Each row comes from the steps of one path. Every step used is in the known rows, and no mark comes twice. Write the path behind each row, first mark first.
Known rows:
nozabod pirup vibora kavod: -1.56  0.26  -2.09  -0.65  0.84  2.22  -0.96  1.42  -1.03  -1.90  0.12  -1.25  -1.66  -1.50  -1.86  0.73  0.31  1.04  1.11  0.49  -1.08
kavod masomi: 0.31  0.29  -1.74  0.11  0.11  3.49  -2.56  -1.31  -0.50  -0.74  0.13  1.38  -0.84  1.51  -0.26  2.52  -2.05  0.96  -1.22  -3.65  0.26
suza kavod: 0.26  2.36  0.49  -1.25  0.71  0.23  -0.44  -1.02  0.77  -1.52  2.83  2.26  0.39  -0.14  -0.34  1.07  -2.50  2.40  -2.13  0.36  -1.04
meto pirup: -1.63  2.46  -1.32  1.56  0.34  1.22  -1.37  -0.09  -1.10  -2.24  -0.66  -0.78  0.73  0.52  1.74  0.42  -1.14  -0.08  -0.51  -0.83  2.07
vibora kavod: 1.46  0.71  -2.53  0.48  1.92  2.24  -3.26  1.46  0.10  -0.08  -1.56  0.63  -0.42  -1.04  1.07  1.58  -1.65  -0.89  -1.85  -0.86  -2.34
suza pirup masomi kavod vibora: -0.83  1.04  0.48  -3.41  -1.93  -2.61  0.75  -2.66  2.05  0.28  0.94  4.09  -0.88  -0.71  -2.44  2.86  0.05  2.67  -0.31  -0.23  3.57
meto kavod nozabod: 0.24  1.67  -0.22  1.02  1.13  2.11  -1.55  2.56  -0.37  -1.59  0.42  0.76  -2.25  5.40  2.93  1.41  -2.49  0.78  0.34  -1.25  -1.77
vibora pirup masomi kavod: -0.34  0.30  0.22  -2.08  -1.46  -1.28  -3.08  0.75  3.23  1.84  -1.56  1.89  -0.10  -0.95  -0.64  2.79  -1.44  -1.87  -0.48  -3.98  1.83
masomi kavod vibora pirup: -1.39  1.28  -1.08  -0.68  1.39  1.46  -1.96  0.65  -0.51  -0.58  -3.86  2.09  -2.24  -3.07  -2.76  0.71  -0.49  0.40  0.76  -0.11  0.88
suza pirup nozabod: -1.53  -0.34  -0.86  0.29  -1.82  -1.49  -1.42  -0.86  -0.62  -1.54  2.06  2.54  1.41  1.29  1.20  0.16  -1.79  4.88  -1.89  3.10  0.84
vibora pirup masomi kavod nozabod: -0.54  0.11  1.34  -0.79  -0.43  -1.09  -2.47  3.30  3.62  1.99  -2.35  2.33  -0.49  2.95  1.04  2.97  -1.01  -2.11  1.96  -3.66  2.34
suza pirup: -0.92  1.95  -0.45  -0.23  0.04  -2.29  -0.35  -1.10  0.39  -1.40  2.13  2.13  1.30  -0.69  0.90  2.08  -0.58  2.21  -0.61  1.06  1.72
nozabod pirup vibora kavod masomi: -0.72  -1.04  -2.19  -1.01  0.01  4.06  -1.68  0.43  -1.45  -0.96  -1.44  -0.51  -2.63  0.34  -2.81  1.32  -1.15  1.98  1.33  -2.70  -0.41
vopuso pirup suza kavod: 2.37  -0.47  -3.39  -1.73  0.88  0.86  -0.64  -4.11  0.59  1.07  -1.55  3.64  0.28  -0.87  -2.23  3.16  -0.64  1.35  -1.61  0.17  -2.73
nozabod pirup: -1.19  0.84  -1.69  -1.00  -0.55  1.25  -0.31  -0.97  -0.83  -3.30  4.18  -0.17  -0.92  0.20  -1.45  0.40  -0.69  0.87  -0.38  -0.64  0.33
pirup vibora: -2.61  1.84  -1.45  1.13  1.17  1.76  -0.89  0.11  -0.54  -1.77  0.85  -0.31  -0.21  -1.22  -0.23  2.62  1.76  0.85  -0.10  1.08  -0.28
kavod vibora: -1.22  1.46  -2.62  0.66  1.31  3.60  -1.14  -1.22  -1.36  -2.27  0.44  0.66  -1.85  -1.03  -0.63  0.72  -0.19  1.00  -1.32  0.74  -1.19
pirup suza: -0.64  -0.86  -3.20  -0.85  1.86  0.95  -1.14  -2.47  1.04  -0.93  0.89  1.84  0.19  -0.15  -0.89  3.49  3.20  -1.18  -1.12  -1.33  -1.89
masomi kavod vibora pirup suza: -1.50  -1.35  -2.40  -1.98  2.38  0.82  -1.33  -1.40  0.63  0.22  -4.64  3.30  -2.03  -2.90  -4.29  2.23  3.17  -0.72  1.31  -0.97  -0.50
nozabod pirup suza: -1.33  -1.70  -3.08  -2.35  0.39  0.71  0.35  -3.05  0.33  -2.49  3.37  0.96  -0.80  0.33  -3.10  1.92  3.07  -0.30  0.18  -1.44  -1.02
meto pirup masomi kavod: -0.76  1.65  0.55  -1.79  -1.98  -1.21  -0.79  -0.77  1.91  0.12  -0.53  1.13  0.39  1.23  -0.47  2.55  -0.76  -0.73  -0.42  -3.36  4.44
masomi kavod: 0.20  1.61  -0.17  -1.10  1.12  -0.16  -0.92  -0.09  0.45  -1.16  0.83  2.82  -0.37  -0.86  -2.41  2.93  0.31  0.12  -0.57  -0.39  1.50
pirup masomi: -0.29  0.60  -1.41  -0.81  -1.51  0.83  -2.04  -1.24  2.44  0.13  2.72  0.43  0.18  1.12  1.59  2.86  -1.22  -1.10  -2.63  -3.12  -0.17
meto pirup vibora kavod masomi: -1.13  0.64  -1.76  1.39  0.84  4.12  -2.78  1.32  -1.73  0.21  -6.24  -1.17  -0.96  0.70  0.36  1.38  -1.71  1.19  1.46  -2.72  1.45
kavod vibora pirup: -2.04  1.25  -2.59  1.11  1.25  3.17  -2.76  0.40  -1.06  -1.16  -3.08  -0.17  -1.83  -2.36  0.31  -0.35  -1.34  0.13  -0.11  -0.31  -1.12
vopuso pirup: 1.70  1.28  -4.25  1.41  0.22  2.89  -2.64  -1.39  -1.32  0.10  -1.71  0.82  -0.12  -1.07  0.28  2.39  -2.38  0.08  -1.77  0.17  -0.66

Which path is each row?
-1.07  1.09  -0.05  -2.24  -1.42  1.09  -1.94  -1.24  2.38  0.76  -0.95  1.26  -1.33  -0.93  0.38  -0.20  -4.13  1.62  -1.59  -2.03  -1.25 -> suza kavod vibora pirup masomi
0.80  -1.13  -0.90  -1.26  -0.92  1.40  -1.45  2.48  2.43  0.25  1.07  -0.11  -1.67  4.67  1.51  1.01  -1.99  -1.29  0.77  -3.47  -0.52 -> vibora kavod nozabod pirup masomi
-0.04  -0.25  -2.21  0.45  1.51  4.41  -3.18  1.00  -0.73  0.75  -3.98  0.39  -1.53  -0.20  -0.65  2.86  -1.07  1.00  0.17  -2.49  -1.26 -> pirup vibora kavod masomi
-1.15  -0.33  -0.21  -0.99  -1.94  0.61  -0.08  0.65  2.12  -1.35  4.39  -0.10  -1.13  5.40  1.07  1.53  -0.75  -0.49  0.98  -3.14  1.13 -> kavod nozabod pirup masomi
-1.13  1.54  -2.35  0.13  0.47  3.67  -3.25  0.66  -1.82  -1.09  -3.50  -0.47  -3.65  -0.54  0.91  -0.93  -3.80  1.35  -0.52  -1.26  -2.65 -> meto kavod vibora pirup
0.12  -0.31  -0.98  -2.60  1.63  -0.43  0.25  -3.06  1.89  -0.70  1.94  3.50  0.58  -0.02  -1.93  2.76  1.16  1.19  -1.48  -0.42  -2.38 -> pirup suza kavod
-0.99  -0.05  -1.30  -2.46  -2.96  0.49  -0.64  -1.86  1.60  -1.57  5.17  -0.40  -0.82  1.65  -0.57  1.33  -1.35  -0.16  -1.30  -3.29  0.83 -> nozabod pirup masomi
-0.94  0.84  -1.05  2.23  3.21  2.60  -1.84  4.55  0.09  -0.01  -3.12  0.01  -1.06  1.92  1.90  2.20  1.03  -0.16  2.08  0.91  -1.63 -> pirup vibora kavod nozabod
-3.04  0.95  1.30  -0.77  0.76  -0.11  1.93  2.47  -0.33  -2.69  1.63  1.24  -2.00  2.44  -3.66  2.27  3.13  1.69  4.68  1.20  3.14 -> masomi kavod nozabod pirup vibora
-0.07  -0.43  0.15  -1.25  2.67  -0.28  0.80  -0.54  2.40  -0.59  1.24  3.72  0.15  3.65  -0.05  2.70  1.72  0.88  0.77  -0.22  -1.92 -> pirup suza kavod nozabod
-0.25  0.78  2.66  -2.01  -1.21  -4.59  0.76  0.88  3.93  1.10  1.40  4.44  0.58  3.94  0.46  4.22  0.30  1.15  1.76  -1.26  4.56 -> suza pirup masomi kavod nozabod
0.05  1.41  0.99  0.14  2.07  -0.01  -0.31  2.64  0.89  -0.94  0.04  3.22  -0.72  2.92  -0.73  3.03  0.98  -0.15  1.73  -0.20  1.82 -> masomi kavod nozabod
-2.70  -1.14  -3.12  1.54  -0.62  3.99  -4.00  0.62  -2.04  -1.24  -3.11  0.41  -1.73  -0.46  0.58  -2.28  -2.69  2.83  -1.58  1.65  -1.88 -> kavod vibora pirup nozabod
-0.53  1.57  -1.08  -1.18  1.42  1.96  -0.26  -1.02  -0.86  -1.80  -0.50  2.83  -2.28  -1.58  -3.61  1.81  0.84  1.32  -0.36  0.85  0.90 -> masomi kavod vibora
-1.81  -1.10  -2.08  1.61  -0.92  1.89  -4.70  1.49  -0.79  -0.67  -1.79  0.43  0.18  0.28  1.78  -1.20  -3.08  1.70  -1.84  0.76  -1.42 -> vibora pirup nozabod
0.17  -2.24  -0.88  -4.72  -0.58  1.30  0.98  -4.78  0.71  -1.43  2.93  3.22  -1.40  2.10  -4.84  1.88  -0.41  3.04  0.06  -3.67  -0.71 -> nozabod pirup suza kavod masomi
-1.43  1.51  -1.00  -0.04  -1.99  0.50  -1.71  -1.07  1.38  -0.39  0.35  -1.09  0.87  1.84  2.58  1.43  -1.78  -1.01  -1.36  -3.46  2.41 -> meto pirup masomi
-2.11  -1.10  -1.50  -0.20  -0.43  2.32  -3.09  0.86  -1.44  -0.74  -4.01  2.59  -2.22  -1.07  -2.46  -1.32  -1.60  3.01  -0.50  1.87  -0.01 -> masomi kavod vibora pirup nozabod
-0.66  -0.98  -0.85  -4.09  0.19  -0.78  1.70  -3.76  1.12  -2.37  4.36  2.57  -0.55  0.43  -4.04  1.15  1.13  2.00  -0.28  -0.73  -1.45 -> nozabod pirup suza kavod
-0.45  0.10  -0.97  -0.30  0.49  0.55  -1.72  0.30  -0.18  1.03  -3.57  1.84  -0.43  -0.60  -0.48  2.99  -1.16  3.48  1.29  -0.95  1.04 -> suza pirup vibora kavod masomi
-0.39  -0.04  0.15  -4.17  -2.81  -1.10  0.23  -1.63  2.27  -1.03  4.19  1.76  -1.27  0.92  -3.64  2.46  -0.47  0.04  -0.37  -3.19  2.78 -> nozabod pirup masomi kavod
0.63  -0.18  -1.24  0.22  1.45  2.16  -1.17  3.32  -0.13  -1.60  0.14  0.10  -1.86  3.27  0.63  0.08  -1.30  -0.19  1.66  -0.88  -1.00 -> vibora kavod nozabod pirup
-0.63  0.99  -0.13  -1.69  -2.48  -3.01  -0.78  -1.97  2.88  0.29  3.01  1.96  1.47  0.64  1.90  3.02  -1.25  1.27  -1.52  -1.52  2.21 -> suza pirup masomi
-3.42  1.17  -1.36  -0.46  -0.24  1.54  0.59  -0.47  -1.32  -3.48  3.35  -1.23  -1.12  -0.79  -2.29  1.14  1.57  1.69  1.35  0.92  0.63 -> nozabod pirup vibora
